Each row comes from the steps of one walk. Every step used is in the known rows, and no mark comes twice. Write the walk behind each row, first mark first.
Known rows:
lubibeg-sefa-pitami-laka-nuror: [ 10 -23  16 -17   7  14   3  -7  -5  14  12   6 -18   7  -7  -4   8  -4
  -8   5 -12  17   5   5   3  -7 -10 -11  -3  10   5 -10  -8   2  13 -11
  16  -8 -10  -2  10  18   7  14  -7   6  -1 -23 -13  -9   8   2  -6]
sefa-lubibeg-laka: [  3 -40  14 -10   7  15   2  -8  -5  11  10   8 -11  -3 -14  -5  -2 -12
 -21  -1   2  17  10  -8 -11   0  -7  -8   3   6   5  -2  -2  -5   6  -7
 -12   0  -1  -4  12  14   4   5   6   0   0 -20 -21 -14  -1  -5  -7]
nuror-laka-sirim: [ -5 -12  12  -8   6   5   5 -12   0  12   9  -2  -5  10 -21   0 -14  -1
 -16  -4 -13  12   1   0 -10  -6   2  -7 -10  -2   7   1 -16  -2  16 -14
  10  -9  -5   1  10  24   3  20  14   3  -4 -14 -20 -13  -5   0 -11]
nuror-laka: [-13 -25   1 -12   1   8   1  -8  -2  10  11   4  -8   5 -20   4  -2  -8
   1  -4   4  17   2   7 -15  -1   0  -2  -6  -5   3  -3  -8  -1  14 -12
  13  -3 -10   0   4  18   5  19  18   0 -10 -16 -12 -11  -9  -6  -5]
sefa-pitami-laka: [  3 -38   8 -16   8  18  -1  -5  -8  12   6  11  -6   1 -11  -3   0 -11
 -27   3  -3  16  10   7  -2   0  -4  -6   0   1   5  -9  -1  -2  10 -15
   9  -4  -6   3  10   8   9   5  15   2  -2 -16 -14 -14   5   0   0]
laka-lubibeg-sisop-pitami-sefa-likez: [ -1  -7  23  12   3  14   1   8 -10  11  15   5 -35  -3  -5  -1 -10 -14
 -23  -5  -1  -7   2   2  -7  -8 -32  -3 -15   9   3  -5  13  -7  16   3
  10 -10  -6   6   8   1   8  12   8   9 -24 -16   2 -15  -3 -14  14]
lubibeg-sisop-pitami-laka: [  6 -15  22  -4   9  18   3  -2  -9  12  15   5 -16  -2 -14   1  -9 -10
 -22   5   6   7   7   2  -1  -7 -17 -11  -8  12  -2  -3   5  -6  11 -20
  10  -3  -8   6   6  -4   8   9  11   1  -9 -21 -13 -12  -1   2   0]
lubibeg-sefa-pitami: [ 11 -50   8  -3   0  17  -1  -1  -6  12  10   6 -24  -3  -8  -2  -4 -15
 -24   0  -2   8  10   1   5   1 -15  -4  -5 -13   6  -5   3  -1  16  -7
   9  -4  -7   5  16  18  -1  13   8   6 -17 -16  -6  -4   4  -8   3]
laka-lubibeg-sisop-pitami-sefa: [  4 -19  24   9  -2  17   7   6  -9  12  19   0 -34  -7 -11  -1 -21 -14
 -18  -1  -2  -3   0   2  -2  -7 -32 -10 -13   1   0  -1  10  -4  19  -2
   7  -5  -6   4   9   1   5  23  12   6 -21 -19  -1 -10  -4  -9   8]
vigi-laka: [ -1   0   6   9   3   9  -3  -4  -3  17   8  -4  -8   1  -8   7  11  -4
   4  -3  -3  14  -1  -5 -12  -3  -6  -6  -2   5   1  -4   2  -4  11 -16
  14  -3  -1   6   8  10   3   7  18   2 -16 -15 -17 -24 -17  -2   0]
sefa-pitami-laka-lubibeg: [ -5 -13  11  -8   4  15   1  -8 -10  12   7   3  -7   7  -6  -7  -8 -15
  -8   1 -18   9   8  -4  -9   2  -4 -10   1  13   8  -5   1   2  15  -3
  -3  -9  -5   1   9  10  11  12  20   2  -5 -13  -9  -9  -1  -5   1]
sisop-pitami: [  7 -14  13   4   1  15  -1   2  -7  16  17   1 -25  -2 -14   6  -6  -6
 -16  -1   6   1   3   7   0  -5 -21  -6  -7   9  -1   1   7  -7  15 -11
  13  -4 -11   4   4   7   4  16  12   2 -15 -20  -6 -12  -6  -3   1]
nuror-laka-lubibeg: [-16  -2   6  -7  -2   8   2 -11  -6  10  10  -2  -9  10 -12  -1  -9 -13
  12  -4 -13  10   3  -4 -18   1  -1  -7  -3   9   7   0  -5   3  17  -2
  -1  -8  -7  -1   5  17   8  23  23   1 -10 -14  -9  -7 -12  -9  -2]
sisop-lubibeg-laka: [  2 -28  24   0   6  18   3  -5  -9  12  13   7 -14  -6 -14   0  -7 -11
 -24   3   9  14  12  -4 -11  -6 -16 -10   3  10   0  -1   6  -6   6  -8
  -3   3  -8  -4   6   4   7  12   3  -3  -3 -22 -17 -12  -3  -4  -4]
lubibeg-laka: [ -1 -28  16  -5   8  14  -1  -8  -7  12   9   7  -3  -3 -12  -3  -2  -7
 -13   2   3  13   9 -10  -7  -6  -9  -7   1   7   3  -2   0  -4   8 -11
  -3  -1  -3  -6   8   8  10   8  -4   0  -2 -19 -19 -17  -2  -7  -2]
pitami-sefa: [ -2 -32  14  -1   0  14   3   5  -6  13  12   5 -17  -5 -11   0  -5  -7
 -16  -2  -5   5  -1   5  -6  -6 -23  -5  -8  -7   5  -5   4  -3  16   0
  10  -8  -5  -2  10  11   7  20   2   4 -12 -15  -4 -18  -3 -10   9]
sefa-likez: [ -3  -5  10   3   8   8  -5   2  -5  13   9   7 -19   4  -7   2   8  -4
 -13  -4   0   1   5   3  -8  -6 -18   2  -8   9   5  -5   5  -8  11  -2
  12 -11  -6   0   7  12   8   5   2   6 -15 -13  -6 -20  -8 -11  10]
lubibeg-laka-sirim: [  3 -15  23  -3  12   8   4 -12  -4  14   8  -1  -2   4 -15  -5 -14   0
 -26   0 -13  10   5 -11  -5  -9  -5 -11  -5   7   8   1 -10  -5  12 -13
  -1  -9  -1  -3  13  16   6  13  -2   4   2 -16 -24 -16   0  -1  -9]
sisop-lubibeg-sefa-pitami: [ 13 -48  13   0  -1  20   2   1  -7  12  12   7 -31  -6  -9   0  -8 -17
 -31   1   2   8  12   5   3   0 -21  -6  -3 -12   4  -4   7  -3  15  -5
   8  -1 -10   7  14  14  -3  16  12   4 -17 -18  -5  -1   2  -4   2]
pitami-laka-sirim: [  2 -12  20  -8  12   9   5  -9  -4  14   7   0   1   8 -14  -3 -10   1
 -28   1 -17  10   4  -2  -4  -9  -4 -11  -7   7   8  -2 -10  -4  13 -15
   7 -13  -3   1  11  15   8  11   5   3   3 -14 -22 -19   1   5  -7]
vigi-laka-lubibeg-sefa: [ -4 -15  19  14  -3  13   3  -2  -9  13  13  -7 -15   0  -1   3  -6 -15
   0   0  -9   4   4 -17  -9  -4 -18 -11  -8   6   6  -1   8   0  17  -3
   4 -10  -3   8  12  11   3  20   5   3 -21 -17  -7 -10  -7  -5   3]
pitami-sefa-likez: [ -4 -19  15   5   5  12  -2   7  -7  12  10   9 -24  -2  -6   1   1  -8
 -23  -5  -1  -1   1   6  -9  -7 -26   1 -13   3   6  -8   8  -7  14   3
  13 -12  -4   2   9   8   9   9   0   7 -17 -13  -1 -21  -2 -14  14]
vigi-laka-lubibeg-sisop: [  2  34  18   9   5   6   5  -9  -4  12  14  -7 -22   5  -8  -3  -9 -10
  16   0 -11   4   2 -19  -7  -5 -16 -11  -5   9   0   2   1  -2  12 -13
  -5  -3  -1   3  11   4   5  14  18   5 -23 -17 -14  -8 -22  -7   1]
sisop-pitami-laka-sirim: [  5 -14  24  -3  11  12   5  -6  -6  15  10  -1  -6   6 -15  -1 -16  -1
 -34   1 -13   7   4   1  -2  -9  -8 -13  -9  11   6   0  -7  -5  15 -16
  10 -11  -5   5   9  11   6  13   9   3   0 -16 -20 -16   3   7  -7]
sefa-pitami: [  9 -32   0 -10   3  14  -3  -4  -4  14   7   8 -20   1 -11  -3   1  -9
 -18  -1  -4  11   8   7   3   3  -8  -1   1 -10   5  -5  -1  -2  14  -9
   7  -2  -7   1  13  18   3   9  16   6 -11 -14  -9  -9  -2  -8   1]

Write each row's walk:
[  6 -50  17  -9   5  23   3  -1 -10  11  10  10 -14  -3  -9  -1  -5 -17
 -36   5   2  15  13   6  -2  -1 -13  -9  -2  -2   4  -8   5  -2  11 -12
  10  -3  -8   7  11   5   5   9  12   2  -6 -18 -11  -9   8   2   1] | sisop-lubibeg-sefa-pitami-laka
[  9  13  22   9   1  13   4  -2  -8  13  20  -4 -33  -1 -13   0 -18 -11
  -4   1   0  -4   4  -4   1  -6 -25 -10  -9  12  -3   5   7  -5  16 -11
   2  -2  -9   5   6   1   4  18  17   4 -22 -21  -6  -4 -12  -6   1] | laka-lubibeg-sisop-pitami
[ -4 -18  24  12   4  15  -1   5 -12  11  13   4 -24   1  -1   1  -6 -16
 -23  -2  -1  -4   8  -5  -8  -7 -26  -5 -14  15   6  -5  13  -5  15   1
  10 -14  -7   9   9   5   7  10   1   6 -20 -16  -1 -12   1  -8  10] | sisop-pitami-laka-lubibeg-sefa-likez
[  6 -23  22  -6  11   9   6 -12  -3  12   8   1  -7   5 -16  -7 -14  -3
 -31  -2 -14  12   6  -9  -8  -6  -4 -12  -3   5   9   1 -11  -5  10 -10
  -7  -8   0  -1  15  20   2  10   5   4   3 -17 -26 -15   0   1 -12] | sefa-lubibeg-laka-sirim
[  0 -22  22   6  -4  17   8   4  -8  10  19   1 -34  -6 -14   0 -23 -17
 -17  -3   0   0  -1   3  -6  -6 -29 -10 -14  -2   0  -1   8  -2  20  -3
   8  -3  -8   5   8   2   4  25  16   5 -22 -20  -1  -8  -3  -9   6] | nuror-laka-lubibeg-sisop-pitami-sefa
[ -3 -21  19   8  -2  13   4  -1  -9  12  14  -4 -16   1  -4   1  -9 -14
  -4   1 -10   1   6 -14  -6  -5 -21  -9  -8   5   7   0   6   0  18   1
   1 -12  -6   3  11  14   4  22  -2   3 -18 -17  -4  -6  -4  -7   4] | laka-lubibeg-sefa
[  7 -30  21  -7  10  13   5  -8  -5  13   7   2  -6   5 -12  -5 -15  -6
 -38   1 -16  10   7  -2   0  -6  -5 -12  -8   0  10  -4  -8  -3  15 -15
   8 -11  -3   5  15  16   4  12   7   6  -1 -14 -20 -12   8   5  -7] | lubibeg-sefa-pitami-laka-sirim
[ 11   4  14  -4   7   8   7  -7   0   9  16   2 -29   1 -16  -4  -4  -8
  -4   0  -1   9   5  -7  -3  -2 -17  -6  -4  -2   0   2  -3  -7   8 -11
 -10  -2  -3   1  15  13  -1   9  13   5 -16 -19 -15  -5 -18  -6  -3] | sefa-lubibeg-sisop
[  8  -6  19 -13   8  13   3  -5  -5  16  16   4 -19   7 -10   0   7   0
  -4   4  -8  13   1   8   1 -10 -12 -12  -4  20   1  -7  -7  -1  13 -13
  19  -8 -12  -2   4  13  10  16  -5   3   0 -24 -13 -12   3   4  -7] | sisop-pitami-laka-nuror
[  7 -18  22  -6   8  18   5  -2  -8  11  16   6 -19  -2 -14   0  -9 -13
 -25   4   6   9   7   3  -3  -4 -16 -11  -6  12  -1  -3   4  -6  10 -18
   5  -3  -7   7   8  -1   6   7  16   1  -8 -22 -14 -11  -2   3  -2] | sefa-lubibeg-sisop-pitami-laka
[  5 -51  13 -11   6  20   1  -2  -9  11   8  10  -9  -1  -8  -2  -3 -15
 -31   4  -1  14  12   3   0  -1 -10  -8  -4  -2   6  -9   2  -1  12 -13
  10  -5  -6   6  12   8   6   7   8   3  -6 -17 -12 -11   9   0   1] | lubibeg-sefa-pitami-laka
[  9 -16  16 -16   8  10   4 -11  -2  14  13   5 -19   6 -11  -6   9  -2
  -2   1  -9  19   4  -2  -4  -7  -8 -11   2  15   5  -5 -11  -1   9  -6
   1  -5  -6  -8   9  22   6  13  -9   4   4 -25 -19 -11   0  -2 -11] | sefa-lubibeg-laka-nuror
[  2 -51  18  -9   5  18   5  -4  -6  10  11   9 -14  -7 -13  -6  -7 -15
 -28  -1   2  16   8  -6 -11  -1 -12  -9   1   1   5  -3   1  -4   8  -3
 -11  -1  -1  -3  13  12   5   8   4   2  -2 -20 -17 -15   3  -7  -4] | pitami-sefa-lubibeg-laka
[  8 -45  12  -5  -2  17   7   4  -4  11  16   6 -32  -5 -14  -1  -7 -15
 -30  -5  -1   9   1  10  -8   2 -21  -7  -5  -4   4  -2   3  -6  14   3
  -2  -5  -4   5  13  16  -2  14  20   4 -11 -19  -6 -12  -2  -4   0] | sisop-pitami-sefa-lubibeg
[  6  -8  18 -13   9   9   2 -11  -4  15  13   4 -14   6 -10  -4   9   1
   4   3  -9  17   3  -3  -2 -10  -9 -10   0  17   4  -5 -10   0  10  -9
   8  -5  -8 -10   7  19  10  15 -15   4   2 -24 -18 -13   0  -4  -8] | lubibeg-laka-nuror
[ 12 -24  19 -14   6  16   5  -6  -6  14  14   7 -23   5  -8  -2   6  -6
 -14   5  -9  17   6   8   1  -8 -13 -12  -2  11   4  -9  -5   1  12  -9
  16  -6 -12  -1   8  16   6  16  -3   4  -1 -24 -12  -7   7   3  -6] | sisop-lubibeg-sefa-pitami-laka-nuror
[  3  29  19   3   5   6   6  -9  -5  11  15  -4 -23   5 -10  -5 -11  -8
  12   1 -11   2   4 -15  -4  -6 -18  -9  -6   8   1   3  -1  -2  13  -8
  -9  -5  -4  -2  11   6   6  17  10   5 -19 -17 -11  -4 -20 -10   2] | laka-lubibeg-sisop
[  6 -22  17 -10  12  12   4 -10  -4  13   5   2  -3   7 -14  -5 -12  -3
 -35   1 -18  11   6   1  -1  -5  -2 -10  -5   2   9  -4 -10  -3  14 -15
   7 -10  -3   3  14  17   5  10  11   5   2 -13 -21 -15   5   4  -8] | sefa-pitami-laka-sirim
[ -2 -20  17   9   5  12  -3   5  -8  11  12   5 -23   0  -3   3   3  -9
 -19  -2   2  -2   7  -3  -6  -7 -26   0 -13   6   6  -5   9  -7  13  -1
  13 -13  -6   5  10  11   5   9  -8   6 -20 -15  -3 -15  -3 -10  11] | lubibeg-sefa-likez
[  4 -51  20  -6   4  20   5  -3  -7  10  13   9 -19  -8 -14  -5 -11 -17
 -32  -1   5  14   8  -4 -10  -2 -15 -10  -1   4   4  -2   3  -4   9  -4
  -8   0  -2   0  12   9   3   9   8   2  -3 -22 -15 -14   4  -6  -4] | sisop-pitami-sefa-lubibeg-laka
[  1  22  22  -1   8   9   6  -9  -7  10  14  -1 -18   5 -10  -6 -12 -11
   5   3 -11   5   6 -14  -5  -5 -16 -11  -5  11   1   0   0  -2  11 -12
  -7  -5  -4   0  10   2   9  13  11   4 -15 -18 -13  -6 -15  -7   2] | pitami-laka-lubibeg-sisop
